Each row was made from one path, in order. Every step used is in the known rows, and no mark comes twice. Write each row's path.
In the rows, 128 means zero.
Known rows:
tedum -> gama -> pemon -> befu: [138 220 113 114 127  98 104  86 105 109 143 141 159  99 148  98 183 168
 160 117 160  71 176 138  81 123 114 127 116 127 177 101 185 101 153 151
 148 128 105 160 106 137 164 111 131 173  99 149 129 140  96 117]
bifugi -> pemon -> tedum: [138  96  76 138 132  91 104  85  87 105 128 146 129 142 106  60 156 201
 126 133 136 116 152 148  94 123 100 139 111 128 161  98 160 126 158 152
 164 125 101 145 119 129 180 136 114 140 100 141  92  97 153 130]
meso -> pemon -> befu: [111  81 132  81 115 116  96  98  96 106 140 149 170 161 136  83 155 173
 137 107 100 102 145 107 108 122  81 131 120 130 158 104 124  99 155 110
 137 117  81 152 136 135 167 134 118 125 117 138 110 147 156 114]
gonud -> meso -> pemon -> puvelik: [168  64 115  79 105 161  84  90  79 106 126 113 157 153 144  62 145 156
 136 138 120 112 131 166 123 152  84 129 123 107 171 107 131  91 133 113
 162 114  97 143 136 129 173 124 133 133 100 132 130 172 160 146]
mavuf -> gama -> lutuli -> pemon -> dimug -> meso: [136 152 117 103 103  80 108  72  64  92 148 135 187 105 122  76 180 158
 135 124 133  77 160 134 127 106  99 119  89 136 142 102 204  99 162 146
 160 156  80 116  53 113 158 159 153 168 138 171 115 119 150 133]
dimug -> meso -> pemon: [134  51 123 100 127 111 112  89  81 105 105  95 142 174 134  73 178 158
 138 149  97 100 149 103  77  87  91 132  87 145 165 115 140 104 139 114
 157 136  67 143  51  93 169 133  93 125 120 106 105 155 163 120]
befu -> toba: [ 71 163 113 110 115 109 101  87  90 107 141 113 165 151 131  77 154 162
 141 142 150 102 174 129 107 134 116 105 149 123 187 103 115 106 146 147
 165 133  72 140  97 166 155 154 147 135 109 150 151 132 142 118]
gonud -> meso -> dimug -> pemon -> tedum: [162 141  71 113 140 142 100 102  88 115 142  95 167 148 151  55 123 158
 141 165 148 123 136 184 146 144  95 137 105 115 174 119 140  84 129 114
 166 111  89 137 120  91 182 110 134 110 123 132 123 156 156 137]
meso -> pemon -> tedum -> gama: [153  84  83 114 137 107 100  82 115 109 136 130 136 135 131  90 176 167
 144 125 118  98 161 122 101 123  83 136 116 140 166  97 129 111 153 111
 166 107 101 136 177 143 178 119 128 139  94 127 126 168 123 118]
meso -> pemon -> puvelik: [156  77 162  85  90 114  97  89  98 106 123 146 132 155 135  83 168 165
 134 124 108 103 149 105 104 119  79 130 117 139 169  89 127  98 139 118
 153 121  86 140 138 137 174 131 121 133  99 128 112 170 154 116]
gonud -> meso -> pemon -> bifugi -> puvelik: [150  57  73  56 127 154  90  95  95  99 134  84 167 153 143  67 129 151
 138 143 119 120 128 168 128 156  83 129 128 109 164 102 124  91 129 111
 168 108  91 143 152 136 183 129 134 131 106 142 142 110 163 156]
gama -> pemon: [130 236 106 135 123 108 100  88  67 104 147 111 134 142 157  85 152 166
 154 142 109  88 152 137  76 109 107 127 118 137 193 102 195 113 152 165
 147 140  82 169  77 131 164 120 106 156 106 147 137 145 164 119]
bifugi -> pemon: [130  97 138 135 121  97 108  94  78 103 127 115 134 148 108  59 150 194
 124 144 148 115 152 136  89 130  94 133 114 130 165 108 157 123 150 161
 151 126  95 147  80 127 171 149 126 141 105 146  77  86 152 133]
fotol -> gonud -> meso -> dimug: [157 157 106 102 145 113  93 137  73 147 130  84 162 146 107  73  87 176
 129 164 148  99 147 178 114 199 101 125 102 121 186  73 172  88 133 122
 122  91  94 142  64  98 164 134 123 139 122 138 126 166 125 129]
meso -> pemon -> dimug: [130  81 122  89  86 120 106  91  84  95 139 126 139 170 133  81 180 169
 141 105 104 118 147 107 107 121  82 129 121 142 165 119 126 111 168 112
 145 120  79 140 111 134 173 126 113 123 115 121 131 150 150 113]
dimug -> meso -> pemon -> puvelik: [151  43 136  84 104 109 114  87  88 107  92 126 138 171 133  75 184 161
 135 141  95 102 148 100  80  85  94 133  85 145 166 103 141  97 135 112
 160 141  68 140  59  93 171 133  90 127 117 107 104 165 168 117]
gama -> pemon -> bifugi -> puvelik: [127 219  68  71 122  95 109  92  97  94 141 115 141 136 154  92 141 164
 151 139 110  98 152 140  84 108 112 132 121 141 180  72 189 104 138 164
 157 140  76 165 108 139 177 128 101 156 110 153 151  77 170 129]
lutuli -> gama -> mavuf: [130 188  88 111 138  81 102 109 112  99 183 130 143 136 146  85 156 152
 152 144 135  82 161 134 105 106  95 119 112 141 191  72 179  94 151 152
 143  75  70 159  96 145 135 148 127 139  72 124 126 127 169 117]
fotol -> gonud -> meso -> pemon: [155 121 108  98 142 125  82 123  66 140 128  87 159 153 101  73 100 173
 128 147 135  85 146 167 112 197  87 119 114 119 187  72 161  97 139 117
 125  82 103 144 102 117 162 135 124 139 106 145 132 169 130 141]
mavuf -> gama -> lutuli -> pemon -> meso: [141 174 119  99 112  85 101  76  74  95 152 115 181 103 123  77 145 155
 132 138 136  72 159 129 133 123  95 120  96 132 144  92 202  97 151 148
 159 152  92 118  71 126 160 157 169 174 128 188 118 124 148 131]
mavuf -> gama -> lutuli: [137 176 140 116 117  85 106  85  75  94 152 131 190  91 113  81 164 171
 130 131 143  72 161 137 108 122  83 118  92 129 150  90 182  98 154 154
 162 137  85 121  87 132 154 114 175 169 130 181 135 129 138 134]
dimug -> meso -> pemon -> lutuli -> gama -> tedum: [123  40 130  83 155  95 112 105 107 108 115  93 149 173 137  76 182 153
 150 149 100  98 149 105  75  91 101 132  90 154 159 101 130  95 155 113
 152 105  69 145  65 102 159 147  94 127 109 114 105 148 158 118]
tedum -> gama: [156 175 130 126 130  96 107  88 118 107 132 110 144 101 125  89 178 162
 149 140 189  85 176 140 102 141  99 128 112 129 164 101 149 107 142 141
 161 123 105 139 111 138 164 109 150 158  90 132 133 138  81 121]
meso -> dimug -> pemon -> befu -> toba: [104 184 127 106 125  95 120 112 106 118 144 132 176 157 143  74 132 172
 142 151 149 117 161 122 140 114 104 131 106 140 169 110 129  78 135 120
 143 118  67 137  92  90 176 136 127  98 149 140  95 134 148  96]
mavuf -> gama -> pemon -> dimug: [131 199  94 119 107  86 109  78  73  93 153 147 187  99 122  88 186 177
 138 112 111  81 163 139  92  89  98 128  96 130 187 106 191 106 158 159
 159 142  76 161  70 124 153 117 112 169 139 176 149 133 141 128]
gonud -> meso -> pemon -> befu -> toba: [113  66  93  75 122 164  83  92  76 107 142 116 192 159 146  63 140 159
 138 124 118 108 137 162 125 154  92 118 136 101 171 118 117  90 146 106
 157 111  91 148 132 145 168 140 139 129 113 148 134 152 161 144]
fotol -> gonud -> meso -> dimug -> pemon: [157 173 104 107 145 112  93 135  75 147 131  85 163 150 104  70  88 176
 130 166 156  98 149 179 127 191  93 124 100 124 188  77 169  86 131 121
 125  84  94 141  81  91 169 125 124 124 124 144 120 165 129 133]
gama -> lutuli -> pemon: [134 195 143 108 105  99  95  84  60 100 152 110 138 144 152  75 144 144
 151 141 149  86 148 140 140 152 105 114 121 143 133  94 207 109 168 151
 146 157  95 106  76 134 169 176 175 154  97 145  99 122 168 126]
tedum -> gama -> lutuli -> pemon -> dimug -> meso: [153 173 130 100 105  91 109  79  91 104 133 116 141 109 145  86 196 147
 159 128 184  80 171 138 116 142 114 120 108 146 135 106 193 105 167 139
 157 143 107 109  71 125 171 152 166 171  96 132 108 127 101 124]
meso -> dimug: [142 153 143 123 122  96 121 114  99 112 138  97 148 148 145  79 124 168
 140 165 132 129 151 133 108 130 106 138  95 145 172 108 145  88 131 126
 143 133  70 137  51 101 176 130 121 127 135 117 103 143 142  98]
mavuf -> gama -> lutuli -> pemon -> meso -> dimug: [143 167 124 100 113  84 107  82  76 100 151 107 181 106 128  79 136 153
 134 148 132  83 158 127 132 122  98 125  92 140 145  93 203  90 147 141
 156 151  86 115  58 117 163 164 166 171 138 180 109 125 143 123]
fotol -> gonud: [142 195 120 115 137  82  94 126  81 139 128 110 142 145  91  84 110 185
 127 143 153  78 162 145 102 182  94 121 105 133 185  59 174 105 145 142
 117 101  91 146  77 111 155 126 117 138 106 145 133 156 121 121]
meso -> pemon -> bifugi -> puvelik: [132  68 100  50 118 104 107  95 122  91 132 104 146 157 132  88 143 161
 135 132 104 118 145 113 107 126  81 133 125 143 155  80 118  98 133 117
 159 114  81 140 163 144 185 142 121 128 110 140 129  85 158 130]
dimug -> meso: [137 113 112 110 125 100 115  92  79 107 105 104 144 162 131  67 173 161
 138 152 122  98 153 118  83  97 105 132  80 140 165 110 152 106 138 131
 160 152  65 145  27  85 163 123  96 125 118 109 118 141 161 120]
fotol -> gonud -> meso: [153 164  98 104 142 118  84 125  67 141 130  93 159 144 100  70  99 175
 128 149 153  86 147 181 115 202  93 120 109 117 186  70 173 100 140 132
 125  91 101 146  83 111 158 125 125 140 105 147 140 163 128 142]
mavuf -> gama: [137 157 120 125 129  76 107  86  92  98 147 130 194  93 108  78 166 172
 122 130 139  80 163 138 112 108  84 129  91 121 170  98 160 101 137 152
 165 136  80 149  94 126 151 114 140 156 129 175 136 133 130 133]
fotol -> gonud -> meso -> dimug -> pemon -> gama: [163 174  96 107 155 103  92 132  75 149 136  71 173 128 103  69  99 180
 134 165 164  99 148 179 127 190  97 124 100 121 185  71 170  81 123 122
 116  83  96 139  90  89 168 125 124 125 119 147 118 165 127 137]
gonud -> fotol: [150 164 146  91 131  82 107  88  81  85 161 130 129 142 114  78 152 161
 137 146 145  64 181 157  92 139  86 127 114 127 121 114 114  91 135 167
 181 114  87 146 102 136 171 116 101 144  95 137 129 153 144 138]
pemon -> lutuli -> gama -> mavuf: [118 184 155  70 184  60  99 111 101  95 176 119 158 145 135  79 151 158
 142 138 141  87 154 141 109 106 106 124 107 148 184  68 170  89 177 145
 149  96  87 141 126 141 142 137 117 134  76 128 121 116 170 125]
lutuli -> gama: [128 170 116 123 137  86 104 115  83 110 159 125 139 137 148  78 159 155
 155 140 139  99 151 134 108 146  95 121 121 140 174  94 138  92 138 153
 152  64  81 147 101 136 137 152 142 133  69 134 131 132 171 115]
toba -> befu: [188 171 125 113 117 103 129 124  92 103 128 104 172 141 133  75 144 172
 129 163 130  88 145 144  93 143  88 127 149 129 202 100 153  98 146 156
 193 136  78 127  79 136 149 114 102 134 132 123 135 123 151 137]
lutuli -> pemon: [134 167 112 119 123  90  92  78  83 106 151 107 138 149 150  74 144 136
 144 138 141  98 148 141 160 137 111 130 124 129 161 107 184 115 145 149
 150 161  94 143  92 130 172 199 121 138  94 137  91 125 163 129]
pemon -> bifugi: [145 170  86  22 104  85 103 102 103 100 134 121 163 134 129  64 121 166
 128 132 142 103 151 135 115 126 105 135 111 142 141  77 144 100 128 137
 168 138  80 143 144 135 162 115 121 133 103 126 126  79 150 123]

Write each row's path:
[141 199  99 110 114  94  94  75  68 104 154 133 132 140 152  75 147 149
 151 133 144  88 145 150 142 149 110 121 121 143 129  86 208 110 175 149
 155 154  98 104 105 133 173 167 166 151  93 143 107 130 171 125] : gama -> lutuli -> pemon -> tedum
[127 137  86 133 125  82 106  99 161 107 148 128 187  93 109  86 169 169
 135 136 148  75 170 138 106 115  92 130  96 122 150  83 146 107 146 152
 147 118  77 160  86 130 151 114 137 167 135 187 147 138  99 128] : mavuf -> gama -> tedum
[152 193 136 105 100  93 106  81  94 103 144 118 140 105 142  88 186 149
 158 123 190  81 172 144 125 154 109 117 120 141 137 101 190 107 169 144
 155 140 113 110  93 141 170 148 178 173  91 139 113 125  97 123] : tedum -> gama -> lutuli -> pemon -> dimug
[153 121  97  87 124 125  87 122  64 136 130  99 158 156 101  73 113 177
 129 133 134  94 147 168 112 199  89 119 114 121 184  77 161  99 151 115
 122  84  98 144  93 113 164 129 118 136 112 143 136 168 131 139] : fotol -> gonud -> meso -> pemon -> dimug
[150  69  91  83 103 165  91  91  71 101 141  98 164 162 146  60 153 158
 141 123 117 121 132 168 128 154  85 126 124 112 172 129 128 100 152 108
 159 113  92 142 117 130 172 119 130 127 109 128 142 155 158 145] : gonud -> meso -> pemon -> dimug
[120 153  80 132 133  86 105 127 150 118 162 123 135 130 151  86 166 151
 165 144 149  91 156 134 100 149 102 122 124 138 152  77 127  96 148 152
 136  45  80 161  91 141 138 150 144 144  76 148 140 138 141 109] : lutuli -> gama -> tedum
[148 186 119  80 119  86 123 116 114 113 142 101 158 152 141  68 116 165
 138 167 150 127 155 126 135 108  97 140  93 153 161 100 142  81 118 123
 155 120  71 131 109  84 180 122 123 101 139 124  89 115 146 102] : meso -> dimug -> pemon -> bifugi
[155 195 149 116 116  97 110  90 102 103 138 111 141  96 137  89 176 160
 156 140 194  76 174 142  98 155  99 117 114 138 143  94 172 103 159 144
 157 125 111 111 101 144 164 107 187 171  89 139 128 134  89 124] : tedum -> gama -> lutuli
[151 224  87  98 119 118 103  95 101 103 131  94 133 169 133  65 126 160
 140 159 164  92 157 103 146 110  80 135 110 140 164 108 142 103 136 135
 155 121  88 136 115  90 170 104 132  92 108 159 135 146 159 118] : dimug -> pemon -> meso
[137 173 134 116 117  77  99  77  71  95 158 127 187  95 123  79 157 156
 133 132 141  70 160 142 134 124  91 120  97 130 146  94 199 100 154 155
 161 149  90 118  81 130 159 158 171 172 126 184 113 119 146 138] : mavuf -> gama -> lutuli -> pemon
[126 190 130 112 125  94 120 114 107 115 144 133 170 154 144  75 132 173
 141 153 146 120 154 122 139 115  97 140  94 144 164 109 140  79 135 118
 138 120  71 139  90  76 181 120 122  97 145 135  89 136 150  97] : meso -> dimug -> pemon -> befu
[158 216 138 108  98  99 107  91 109 105 127 163 135 146 127  68 173 164
 138 134 173  89 162 125 152 104  77 131 107 134 169  93 140  97 131 144
 158 120  85 134 151  94 170 100 132  95 102 148 120 155 159 124] : dimug -> pemon -> puvelik
[134  39  93  59 126 101 118  91 101 100 100  97 147 170 132  78 168 157
 137 147  95 109 147 104  85  89  94 135  88 149 156  95 134  98 133 110
 165 136  64 140  77  97 180 139  91 123 122 112 115 104 167 126] : dimug -> meso -> pemon -> bifugi -> puvelik
[144 193 139 105 116  91 101  81 100 106 144 130 153 101 143  90 175 151
 160 124 190  74 171 142 124 153 109 117 117 137 135  94 190 101 163 142
 151 137 116 115 103 139 169 147 180 174  89 145 104 123  99 124] : tedum -> gama -> lutuli -> pemon -> befu
[142 163  86  50 114  77  95  85  92 105 148 111 152 143 146  66 122 135
 136 133 140 100 147 138 163 135 117 133 122 137 141  90 182 107 134 142
 159 162  93 141 124 134 172 199 117 142  95 133  84  84 165 130] : lutuli -> pemon -> bifugi
[ 95 198 100 114 124  86 104  81  79 101 156 161 216  95 125  89 168 177
 137 114 110  68 171 138  92  87 106 120 108 118 186  96 182  95 150 160
 157 138  76 167  88 139 150 133 125 171 143 196 140 129 143 128] : mavuf -> gama -> pemon -> befu -> toba
[142 207 119 113 117  87 104 105  74 108 156 153 126 131 166  86 171 157
 164 135 113  88 150 132  87 123 106 123 122 145 192  82 176  86 137 166
 151  72  83 162  97 137 141 154 127 151  69 142 133 148 184 112] : lutuli -> gama -> pemon -> puvelik
[146 190  64 114 149  71  95  85 115  99 175  80 179  77 124  86 172 174
 146 141 163  90 156 140 110  93 103 123  99 124 179  64 185  94 141 139
 124 143  77 152 121 137 158 104 103 142  91 137 120 137 145 130] : pemon -> gama -> mavuf
[128 211 105 130 139  89 105 108  66 110 163 122 135 132 168  85 162 155
 167 140 113  89 150 133  82 124 102 121 126 145 193  94 175  95 143 168
 150  67  81 164  87 140 139 157 126 149  72 145 133 139 182 115] : lutuli -> gama -> pemon
[148 121 126  81 159 115  83 126  64 139 132  84 163 157  96  71 100 175
 127 147 134  87 145 169 112 194  89 122 112 124 186  70 163  95 148 117
 125  84 107 140 111 121 162 132 121 137 104 147 129 165 133 145] : fotol -> gonud -> meso -> pemon -> lutuli
[125 224 156  98 175  73 104 104  91 101 157 118 157 151 133  67 160 159
 147 141 173  89 158 131 149 108  80 129 113 150 175  99 134  93 154 147
 157  83  92 131 165 104 155 119 138  88  86 150 118 126 169 133] : dimug -> pemon -> lutuli -> gama
[151 167  52 124 139  76  94  64 107 112 146 136 136 123 145  81 165 141
 149 126 155  89 161 152 157 134 121 139 121 127 157  96 184 116 152 139
 167 150 114 138 140 131 180 185 126 149  82 134 105 137 134 128] : lutuli -> pemon -> tedum -> gama
[153 111  82 101 149 116  81 128  98 148 135  71 169 130 101  78 111 176
 139 149 147  87 145 169 108 201  93 120 114 116 175  61 156  93 137 117
 111  72 102 150 106 119 160 132 120 146 105 157 134 175 115 142] : fotol -> gonud -> meso -> pemon -> gama -> tedum
[ 97  48 112  77 121 113 110  87  84 108 108 129 169 176 132  74 179 163
 138 132  92  99 155 100  82  89 103 125  98 137 161 114 126  95 147 107
 152 134  61 146  57 105 167 147  95 123 131 118 103 145 166 114] : dimug -> meso -> pemon -> befu -> toba
[170 144  72 114 143 137  99  98  98 117 140  93 168 134 150  60 132 157
 147 164 161 119 145 186 143 147  96 135 107 114 174 121 144  84 127 112
 167 108  99 134 124  97 182 109 141 118 119 135 123 158 132 139] : gonud -> meso -> dimug -> pemon -> tedum -> gama
[128 224 158  98 164  83 104  97  96  99 147 114 158 156 125  66 157 163
 137 141 173  90 158 134 150 102  80 132 106 142 172 104 137 100 157 142
 158 118  94 131 161 101 167 101 133  88 104 150 119 127 158 135] : dimug -> pemon -> lutuli
[136  70  98  77 124 162  84  96  74 108 141 115 186 154 146  64 136 160
 137 124 115 107 129 164 128 155  85 128 125 104 165 120 127  90 143 106
 150 111  95 153 133 128 169 123 133 129 109 140 127 154 163 146] : gonud -> meso -> pemon -> befu
[141 179  71 112 144  67  89  73  99 100 177  81 164 102 142  80 159 140
 149 139 157  91 150 141 160 107 118 125 115 126 168  79 212 103 142 144
 133 168  91 147 109 136 169 190 103 147  89 141  83 124 160 136] : lutuli -> pemon -> gama -> mavuf
[152 181 120  88 121  86 108  82 118  98 142 108 142  99 140  95 169 143
 158 137 190  85 170 145 125 159 108 120 121 141 133  78 186 100 153 146
 159 136 111 109 116 146 179 157 184 174  86 151 117  88 100 133] : tedum -> gama -> lutuli -> pemon -> bifugi -> puvelik
[156 198  83 130 141  83 119 100 136 112 154 120 149 137 140  81 144 167
 146 168 158 111 168 135 132  88  98 142  90 150 178  96 166  89 143 119
 154 118  79 133 116  87 185 110 119 109 131 120 101 148 123 101] : meso -> dimug -> pemon -> tedum -> gama -> mavuf
[143  79 114  38 109 104 101  99  99 101 136 106 153 155 134  73 134 162
 131 131 105 110 149 105 105 118  81 134 118 146 150  93 123 101 134 112
 160 118  84 143 163 143 171 133 122 131 106 126 106 113 153 119] : meso -> pemon -> bifugi
[158 157  93  74 109 124 115 109 103 111 123  64 127 172 145  74  89 161
 135 177 123 121 148  99 104 131 113 141  98 147 164  98 155  86 129 113
 145 139  78 139  30  96 174 125 116 130 127 136 126 152 151  86] : pemon -> meso -> dimug
[139  95 116 136 139  80 106  90  73 106 140  85 156 102 103  61 169 202
 133 143 163 118 148 140  90 129 101 130 112 123 161  97 155 109 137 158
 138 124  99 145 102 130 171 139 119 145  97 153  72  90 152 138] : bifugi -> pemon -> gama
[142  97 107 102 113 116 108  96  79 103 115  88 122 166 111  56 119 192
 123 154 139 114 150 112  86 129 100 134 114 135 160 105 160 117 145 147
 149 129 100 143  55 119 175 150 120 143 107 156  86  94 155 119] : bifugi -> pemon -> meso
[152 200 101 113 110  97 116  82  96 102 129 121 140 111 145  94 206 164
 163 123 155  82 176 135  72 110 116 128 107 143 179 113 187 111 161 148
 154 134  96 151  69 123 165 109 114 168 104 130 136 144  97 116] : tedum -> gama -> pemon -> dimug -> meso
[165 210 103 110 126 108 112  91 107 110 131  83 133 116 153  95 152 158
 160 157 155  87 174 121  73 121 117 132 110 145 179 104 188  97 139 139
 155 128 104 150  68 121 172 118 128 173 104 146 130 151  93 105] : tedum -> gama -> pemon -> meso -> dimug
[152 207  92  92 131  90 112  86 122 101 134 109 144  97 143  99 174 159
 160 136 163  82 175 144  81 123 112 129 119 139 175  82 177 103 139 154
 165 125 103 152 122 143 176 117 133 176  93 150 141  97  97 129] : tedum -> gama -> pemon -> bifugi -> puvelik
[142 187 137 130 129  93 121 111 107 114 145  96 148 153 140  73 129 166
 142 173 153 124 155 125 135 113  91 138  94 148 170 112 140  88 126 127
 148 118  72 135  88  84 181 123 126  98 139 130  96 143 144 103] : meso -> dimug -> pemon
[126 191  86 113 119  91 115 104  61 105 157 136 134 147 166  84 187 158
 168 125 104  97 150 130  78 114 110 122 117 153 190 104 176  95 157 157
 150  74  70 160  53 123 140 156 105 144  85 130 137 136 187 108] : lutuli -> gama -> pemon -> dimug -> meso
[149 107  65 135 139  82 106  80 114 102 136 147 133 123 102  71 168 199
 129 134 157 100 168 151  86 106 102 136 109 124 168  88 181 126 164 150
 165 124 109 145 127 132 177 131 115 156  95 138  87  95 121 129] : bifugi -> pemon -> tedum -> gama -> mavuf
